Every row comes from one small tree of marks. Brackets hold a mark, then the marks that hang from it, in alphabetical order. Every link used is in the known rows. Which tree was each row made from?
Known rows:
[zabaz [revoz [tavi [ruvi mavuzu]]]]: [-34 -20  27   1 -15  -2  15 -16  10 -44  22  -9  -2   8   1 -18  30 -16
 -32  34  45   4 -24 -13  39  43  17 -18  -8 -17  47  -1 -12   1 -28 -14
 -41   4 -16  -9  10 -48  -3  40   6  20 -54  -4  -7  -5 -45  38 -10 -32
   3]
[kelom melud]: [ 12  20 -14 -12  41  11 -22 -49  -8  32 -14  -2   9 -16  14 -15  13  39
  15  -3  -7  22   4 -30 -35   4  -6  14  -4  10 -22   8  63  30  25  83
  16  59  -3  24  65  -2 -51   0   7 -75 -51  27 -44  20  34 -29   3  26
   3]
[tavi revoz ruvi]: [-11 -56 -14 -27  -7 -28  60 -84 -26  -1  67   7 -21  18 -10  30 -13  -9
   1  50  20  37  19  -2  19 -47 -36   1 -12 -24 -27  47  35  18  -5  45
   8 -41  26 -11 -11  18  31 -36 -17  13  33   7  22  11 -20 -29 -44  36
  32]
[tavi [revoz zabaz] ruvi]: [ 24 -39  22 -24  -1 -61  42 -26 -41  43  46   3 -58  40   8  41 -40  20
  11  62  10   9  20  18  -8 -45 -11   2 -29  -6 -41  18  36 -10   0  60
  13 -51  19   1 -28  26  21  -9 -29   1  50  19  50   0 -33  -4 -52  38
  36]
[revoz [tavi [ruvi kelom melud]] zabaz]: [ 40  21  51  31  28 -10 -22  93  16  49 -14  10 -34 -32 -11  -9 -41  -8
   5 -27 -32 -20  11  66 -41   0   0  37  15  42  43 -48 -27 -45  26 -29
  -7 -21   3  16  -7 -29   7   0  -9   8  22  40  88  -5 -37  33 -27 -44
  -8]
[tavi ruvi]: [ 15 -27 -14 -21  29 -35  -6 -58 -24 -10  44 -12  -2   2  -7  -5  13   6
  -2  13  31  21   1 -30 -25 -13 -28 -22  -7 -15 -18  22  21 -10  26  19
  -8 -16   3   3  13 -17   1 -33   0  30  10  13  23  19  11 -39 -36  27
  38]
[zabaz [revoz [tavi [ruvi melud]]]]: [ -6 -13  15  21 -13  40  16  16   4 -34 -27  23  20   1 -54  -6 -17 -47
 -12  18  33  26  -1  27  16  17  -6   7  10  19  50 -10  20   0 -23   6
 -27   8 -32   8   0 -64   3  25  -5  13 -64  15   3  13 -21  26 -13 -41
   0]
[revoz tavi zabaz]: [ -6  38  35  30  26  13 -45  58  -6  43  22 -10 -53 -22   7  21   4  37
   1  28 -23 -47  10 -23 -36  27  26  28 -22  31 -14 -51  -4 -13  48  28
  -4   3  -6  24  -4 -11 -34  14 -13  -5 -57  35   4   7 -16  10 -19  44
  -3]
[ruvi kelom melud [tavi revoz]]: [ 21 -16 -33  26 -56  30  33  23  -3 -20 -38  40  27  10 -20  13 -40 -45
  32 -58 -34  -5  -7  35  44 -20  -3  25  22  18  -9   9 -25  28 -41 -20
  29   2  29 -14 -57  55  59  -2   1  11  52 -34 -21  15  43 -25  58  -8
 -26]
[ruvi kelom]: [  4   8 -25  -3   4 -30  -9 -24 -28  48  -9  -9  29   6  11 -14   7  -3
  30 -46 -28  -3 -20 -19 -49  -7 -10  17 -11 -15 -42   3 -39   5  15  -3
  14  14   6   9  27  33   8 -17  36  11  27   1 -51   8  20 -48   5  20
  36]
[tavi revoz]: [-41 -11 -31 -16 -20   9  46 -75 -32   6  30   0  -3  28   1  37 -11   7
  19  51   3  14  19 -38   2 -29  -8  13  -9 -12 -55  30  33  28  -4  59
   9  -5  -2   3 -11  47   8  -3  -4 -13  -6   0 -67   7  10 -40  -2  71
  13]
[tavi revoz [ruvi mavuzu]]: [-27 -20 -16 -37  -3 -31  63 -86   0 -38  61 -18 -15  25  21  13  10   5
 -28  69  41  17  24  -5  36 -18 -24 -21  -1 -35  -1  56  27  -1 -19   8
  -6 -43  17 -33   0  32  24  -3 -15  18  45  -9   4 -14 -20  -6  -9  10
   4]
[ruvi kelom mavuzu melud]: [  3  70 -25   3  -5  22  -4  10  19   3 -81 -18  65   5   4 -53   8  -6
  12 -24 -10 -17   3  13 -23   7  21 -17  23   2  25  10 -42 -25 -32 -91
   7  23 -25 -20  46  44 -23  29  39  -7  48   1 -45 -46  67   1  67 -36
 -45]
[ruvi mavuzu]: [-25  44 -27 -13  16  12 -19 -44  -1 -21  10 -36  18  13  27 -25  59  37
 -11  39  31 -26  -3 -68  -4  32  17 -44 -11 -14 -11  22   5  -8   5 -47
  -8  17 -12 -14  44  31 -47  22  15  -5  -7   1 -60 -26  45 -18  28  34
 -16]
[zabaz [revoz [tavi [ruvi [mavuzu sadugo]]]]]: [-38 -25   9  -7 -27  20  -5   2  22 -43  -4   2  25  32 -30   3  18   0
 -29  28  32  19 -11 -27  70  22  14 -36 -19 -15   8   6  -9   6 -30 -12
 -30   9 -19  -3  15 -43 -16  10  28  14 -35 -10   4 -36 -47  42  -8 -32
   9]
[revoz [tavi [ruvi mavuzu]] zabaz]: [  2  25  47  14  33 -25 -23  53  26   4  38 -28 -63 -31  38  -6  20  31
 -38  45  13 -41   8   6  -5  35  20 -15 -19   9  30 -29 -15 -38  39 -28
 -23 -26   5  -5   3 -32 -23  19 -16  11 -14  22  66  -7 -45  36 -31  -2
 -18]
[ruvi kelom tavi]: [ 13 -33 -32  24 -27 -24 -22  10 -30 -13   9   6  25 -15  16  -3  22  -6
  27 -92 -32 -28 -43  -6   6  23  -4   7  -3  -3 -39  -5 -51  28   6 -20
  25  22  37  -2 -24  32  42 -24  16  41  36 -45 -36  34  33 -46  38  12
  18]
[tavi [ruvi [melud kelom]]]: [ 15  23 -16 -40  20  22  -2 -14  -1  21 -39  -6  36 -10 -46   5 -21 -45
   6 -25  33  48  25 -13 -89 -55 -22 -10  24 -19  -3   5  52 -22   3 -15
   8 -16 -29  11  -2 -33  -5 -27 -33   4  -7  -9   1   6  15 -10 -25   3
  19]
[zabaz [revoz tavi]]: [-37  -3  10  18 -24  24  -4   7 -17 -11 -13   5   9   7 -21  12  12  -8
  -2  21  21  -1 -24 -32   4  33  30  25 -16   7   5 -22   1  29  -8  37
 -24  29 -29  24   9 -27 -10  36  12  -3 -92   8 -69  17 -21  14  -1  12
  12]
[zabaz revoz]: [ -3 -20 -22 -13 -35  -8 -10 -44 -40  -7 -28  -4  36  53 -20  -2   7   0
  24  16  32   9 -29 -30 -22  12  25 -16 -32 -13 -35   9  23  23 -32  34
  -7  31 -28  18  19  -3 -18  34  25  -7 -55   5 -90  -3   7 -14  14  23
  31]
[mavuzu sadugo]: [-21  -6 -51 -27 -10  41 -56 -36 -14  -6  -7  -1  43  43 -38  28   6  27
  23   1 -12  18  21 -79  14 -29  -2 -27 -29 -12 -87  17  18  16  23  19
  11  28 -16  13  25  23 -45 -45  38 -19  -3 -10 -31 -43  43 -37 -11  58
  37]
[revoz [tavi [ruvi [kelom melud] mavuzu]]]: [-12  16  28   9  50 -16   8   0  44  10  13  -9 -15 -48  39 -47  40   5
 -39 -15 -18  13  -6  20  16  29 -34  18  24  -4  71  -9 -44  -5  16   4
 -20   7  21 -12  48 -39  -3 -10   8 -16  -3  14  31  14 -42  21  -6 -62
 -24]
[revoz zabaz]: [ 27  22   6  -1  14 -26 -49  17 -33  56   3 -18 -31  26  22  19  -3  56
  26  18  -6 -38 -10 -23 -68   1  39   0 -38  14 -55 -23  14 -17  28  20
  16   6 -12  29  15  31 -45   8   2 -22 -15  24 -17  -8  19 -23 -18  62
  23]

Write each row's tree:
[ -9  31  15  21  26  22  11  31  47 -22 -17   0  26 -41  -6 -48  11 -36
 -30 -11  -4  -5   8  35   2  21 -19  17  42   4  73  -8 -47 -30   4 -74
 -22 -14  -3 -18  15 -25   5   1  10  23  23  13  49 -15  -9  25   8 -67
 -40]  [revoz [tavi [ruvi kelom mavuzu melud]]]
[-21 -39  18  13 -12  -3  17 -15  -8 -31  21   9  -2   4 -32  -6  20 -25
 -17  21  32  26 -17   4  16  24  -3   8 -13 -10  24  -9   6  19  -9  40
 -26   1 -17  12   7 -59   5  16  -1  20 -67  12  -5  21 -51  17 -28 -17
  21]  [zabaz [revoz [tavi ruvi]]]
[ 23  -8 -15  26 -43  40   5  42 -15 -36 -27  24 -23  19 -14  46 -54   2
  27  -2 -12 -33  13  34  30 -10  35   0   1  41 -24  -9  46  20 -22   1
  31   0  13   2 -66  51  15  19 -28 -14  16 -11   2   5  52   2  44  30
 -40]  [ruvi melud [tavi [revoz zabaz]]]
[ 15   7 -20   9   9 -26 -24   7  25  -6 -27 -15  24 -24  68 -44  42  23
  -5 -79 -34 -28 -45  -3  43  53  24 -13   8  -2  19   5 -32  18 -18 -20
  22  57  33 -17  31  28   3  16  25 -27  25 -42 -36   3  32  -8  75 -50
 -30]  [ruvi [kelom melud] mavuzu tavi]
[ -5 -40  24  10 -20 -32  20   4 -13  11   3  14  13   4 -24  -8   3 -40
 -10 -22  -1  26 -36  24   3  14 -15  19 -11 -11  31 -15 -48  16 -20  16
 -22   0   1  10   1 -45  36   5  16  44 -19  -3  -9  17 -62  16 -18 -45
  31]  [zabaz [revoz [tavi [ruvi kelom]]]]
[ 24  36  46  32  33  20 -26  80  15   3   5  12 -49 -32 -20   2 -28   4
 -10  22  -5 -19  22  36 -23   3  -2  18  16  44  38 -40  16 -35  30 -15
 -12 -20 -10  13 -12 -40 -27   7 -27  -3 -23  39  89   5 -11  38 -35  -9
 -19]  [revoz [tavi [ruvi melud]] zabaz]
[ -8  17   8  25  34  58   1  -1  25 -32   5   7  -6 -48 -42  -9  -3 -29
 -14  19  14  11  36   5   3   8 -31  24  42  23  53 -13  20  -7  31 -10
 -23 -10 -20   3 -11 -51 -11 -16 -15  14 -33  31  50  25   7   5 -28 -13
 -24]  [revoz [tavi [ruvi melud]]]
[ -1 -49 -36  15 -51 -19  35 -15 -30  -2  24  16   4   8  15  24   0 -16
  23 -50 -39 -15 -28   9  42  -9  -5  22  -3 -18 -44  16 -43  41 -13  15
  32   4  50  -7 -56  64  75 -27   5  31  60 -58 -32  32   0 -37  42  21
  17]  [ruvi kelom [tavi revoz]]
[ 10  22  61  14  29 -52 -19  69  18  38  21 -23 -47 -30  45 -23   8  25
 -23   2 -23 -46 -10  39 -15  29   9   3 -11   1  37 -33 -69 -44  19 -44
 -14 -27  17  -5   9 -17   5   8  12  14  31  14  63  -9 -61  36 -29 -40
  -9]  [revoz [tavi [ruvi kelom mavuzu]] zabaz]
[  39  -23  -22   20    7  -24  -27   11   -5   17  -22   15   14  -22
   33  -21   20   13   24 -107  -57   -3  -40    3   12   24   -2   18
    5    6   -5   -7   -6   40    9   36   31   54   44   12   14   15
   18  -20   14  -30    9  -29  -25   38   32  -31   43  -17    0]  [ruvi [kelom melud] tavi]
[ -6 -25   3 -44 -19 -31  20  -3  -6  15  35 -15 -34  70  23  44 -28  48
 -13  68   9   2  22  -2  53 -40  17 -50 -45 -20 -51  32  27 -20 -21   5
  13 -42  13 -22 -13  45  -6 -13   8  -2  77  -8  59 -66 -33  20 -28  12
  16]  [tavi [revoz zabaz] [ruvi [mavuzu sadugo]]]
[ 44 -17  28  -6 -11 -47  43  30 -12  51 -24  27 -18  41 -19  15 -86  -9
  26   3 -31  14  11  82 -28 -64 -14  24  -4  21  -5   9   3 -24 -28   8
  19 -54  30  -6 -30  34  40  -6  -9   0  99  21  67 -20 -29  12 -16 -30
  11]  [tavi [revoz zabaz] [ruvi kelom melud]]
[-30  33  16  -4  28  54  -3  18  28   9 -13   2  15 -51 -44   4 -12 -53
 -16 -23  11  35  38 -11 -53 -36 -31  13  42  -1  36 -22  14 -16  28 -11
 -16 -13 -42  20 -23 -62  -2 -25 -35  11 -63   5  19  18 -25  15 -30  -2
 -12]  [revoz [tavi [ruvi [melud kelom]]]]
[ -5 -12 -43  20 -43  57  27 -11  -7 -75 -18  36  13   3 -29  41 -34 -24
  21   0   3  -6  12   6  62  -9  13  -1  32  24 -12  23  45  39 -28  -2
  21  11   6  -9 -63  37  27   5 -23  -3   4 -25 -23  15  67 -13  48  31
 -34]  [ruvi melud [tavi revoz]]
[ 51 -24  10 -23  43 -59  -5 -40  -7  49 -16   2  11  -6  16 -37   5   1
  11 -51 -23  44  -9  18 -32 -18 -43  19   5 -11  11  14 -10   0  13  50
  12   7  29   5  49 -25   3 -28  22 -17  36  17  30  23 -13 -25 -30 -37
  33]  [tavi [ruvi [kelom melud]]]
[ -5  44 -12 -45  10  14  -1 -11  27 -11 -40 -31  44  -5 -13 -28   7 -37
 -18 -11  47  28  24 -15 -59 -31  -6 -42  24 -27  22  17  22 -36 -16 -68
  -9 -14 -44 -17   9 -20 -25  -3 -23   9  11 -22  -7 -22  18  14  -1 -13
 -18]  [tavi [ruvi mavuzu [melud kelom]]]
[ 19  -6  45  22  34 -20 -22  53   0  24  45  -4 -72 -32   4  18   3  22
 -11  27  -4 -27   9   4 -22  10  -4  15 -13  19  10 -42  -5 -28  53  15
 -11 -24   6  19 -16 -32  -9  -4 -22  12 -25  35  63  19 -47  12 -51  15
   9]  [revoz [tavi ruvi] zabaz]
[-27  93 -21 -43  -2  57 -25   3  28  10 -80 -36  56  -1  -8 -19  13 -19
   0  -7  31   0  29 -41 -69 -16  29 -37  23 -19   3   5  22 -26 -18 -70
  -5  17 -67  -6  19  12 -48  25 -14 -33 -28 -23 -92 -37  53  15  56  11
 -36]  [ruvi mavuzu [melud kelom]]
[ -6 -15 -15   3 -26 -26  35 -12  19  -6   3   5  -1   1  67  -3  24  16
  -2 -36 -39 -13 -31  28  79  16  12  -1   5  -4   2  25 -19  45 -39  16
  27  29  52 -33   3  57  34  14  10 -42  48 -48 -47   4   5  -1  73 -38
 -36]  [ruvi [kelom melud] mavuzu [tavi revoz]]
[ 12 -34  -8  11 -40 -16   6  13 -34 -17  39  11 -50  24  30  65 -13  28
  20   4 -14 -38 -12  -3  31   1  38  -1 -32   9 -59  -3  14  33   0  42
  32  -1  32   5 -68  58  26   8 -25   5  11 -31 -19  21  12 -14  18  62
   1]  [ruvi [tavi [revoz zabaz]]]
[-38  34 -14   2  17  79 -19  20  57 -64 -11  -1  24 -11 -38  -9  12 -10
 -31  30  21  16  42 -14  62   9 -15 -21  33   9  36   0  15 -20  11 -56
 -28  -8 -26 -20  10 -42 -35 -22  11   2 -10   8  56 -37  13  25  -2 -27
 -35]  [revoz [tavi [ruvi [mavuzu sadugo] melud]]]
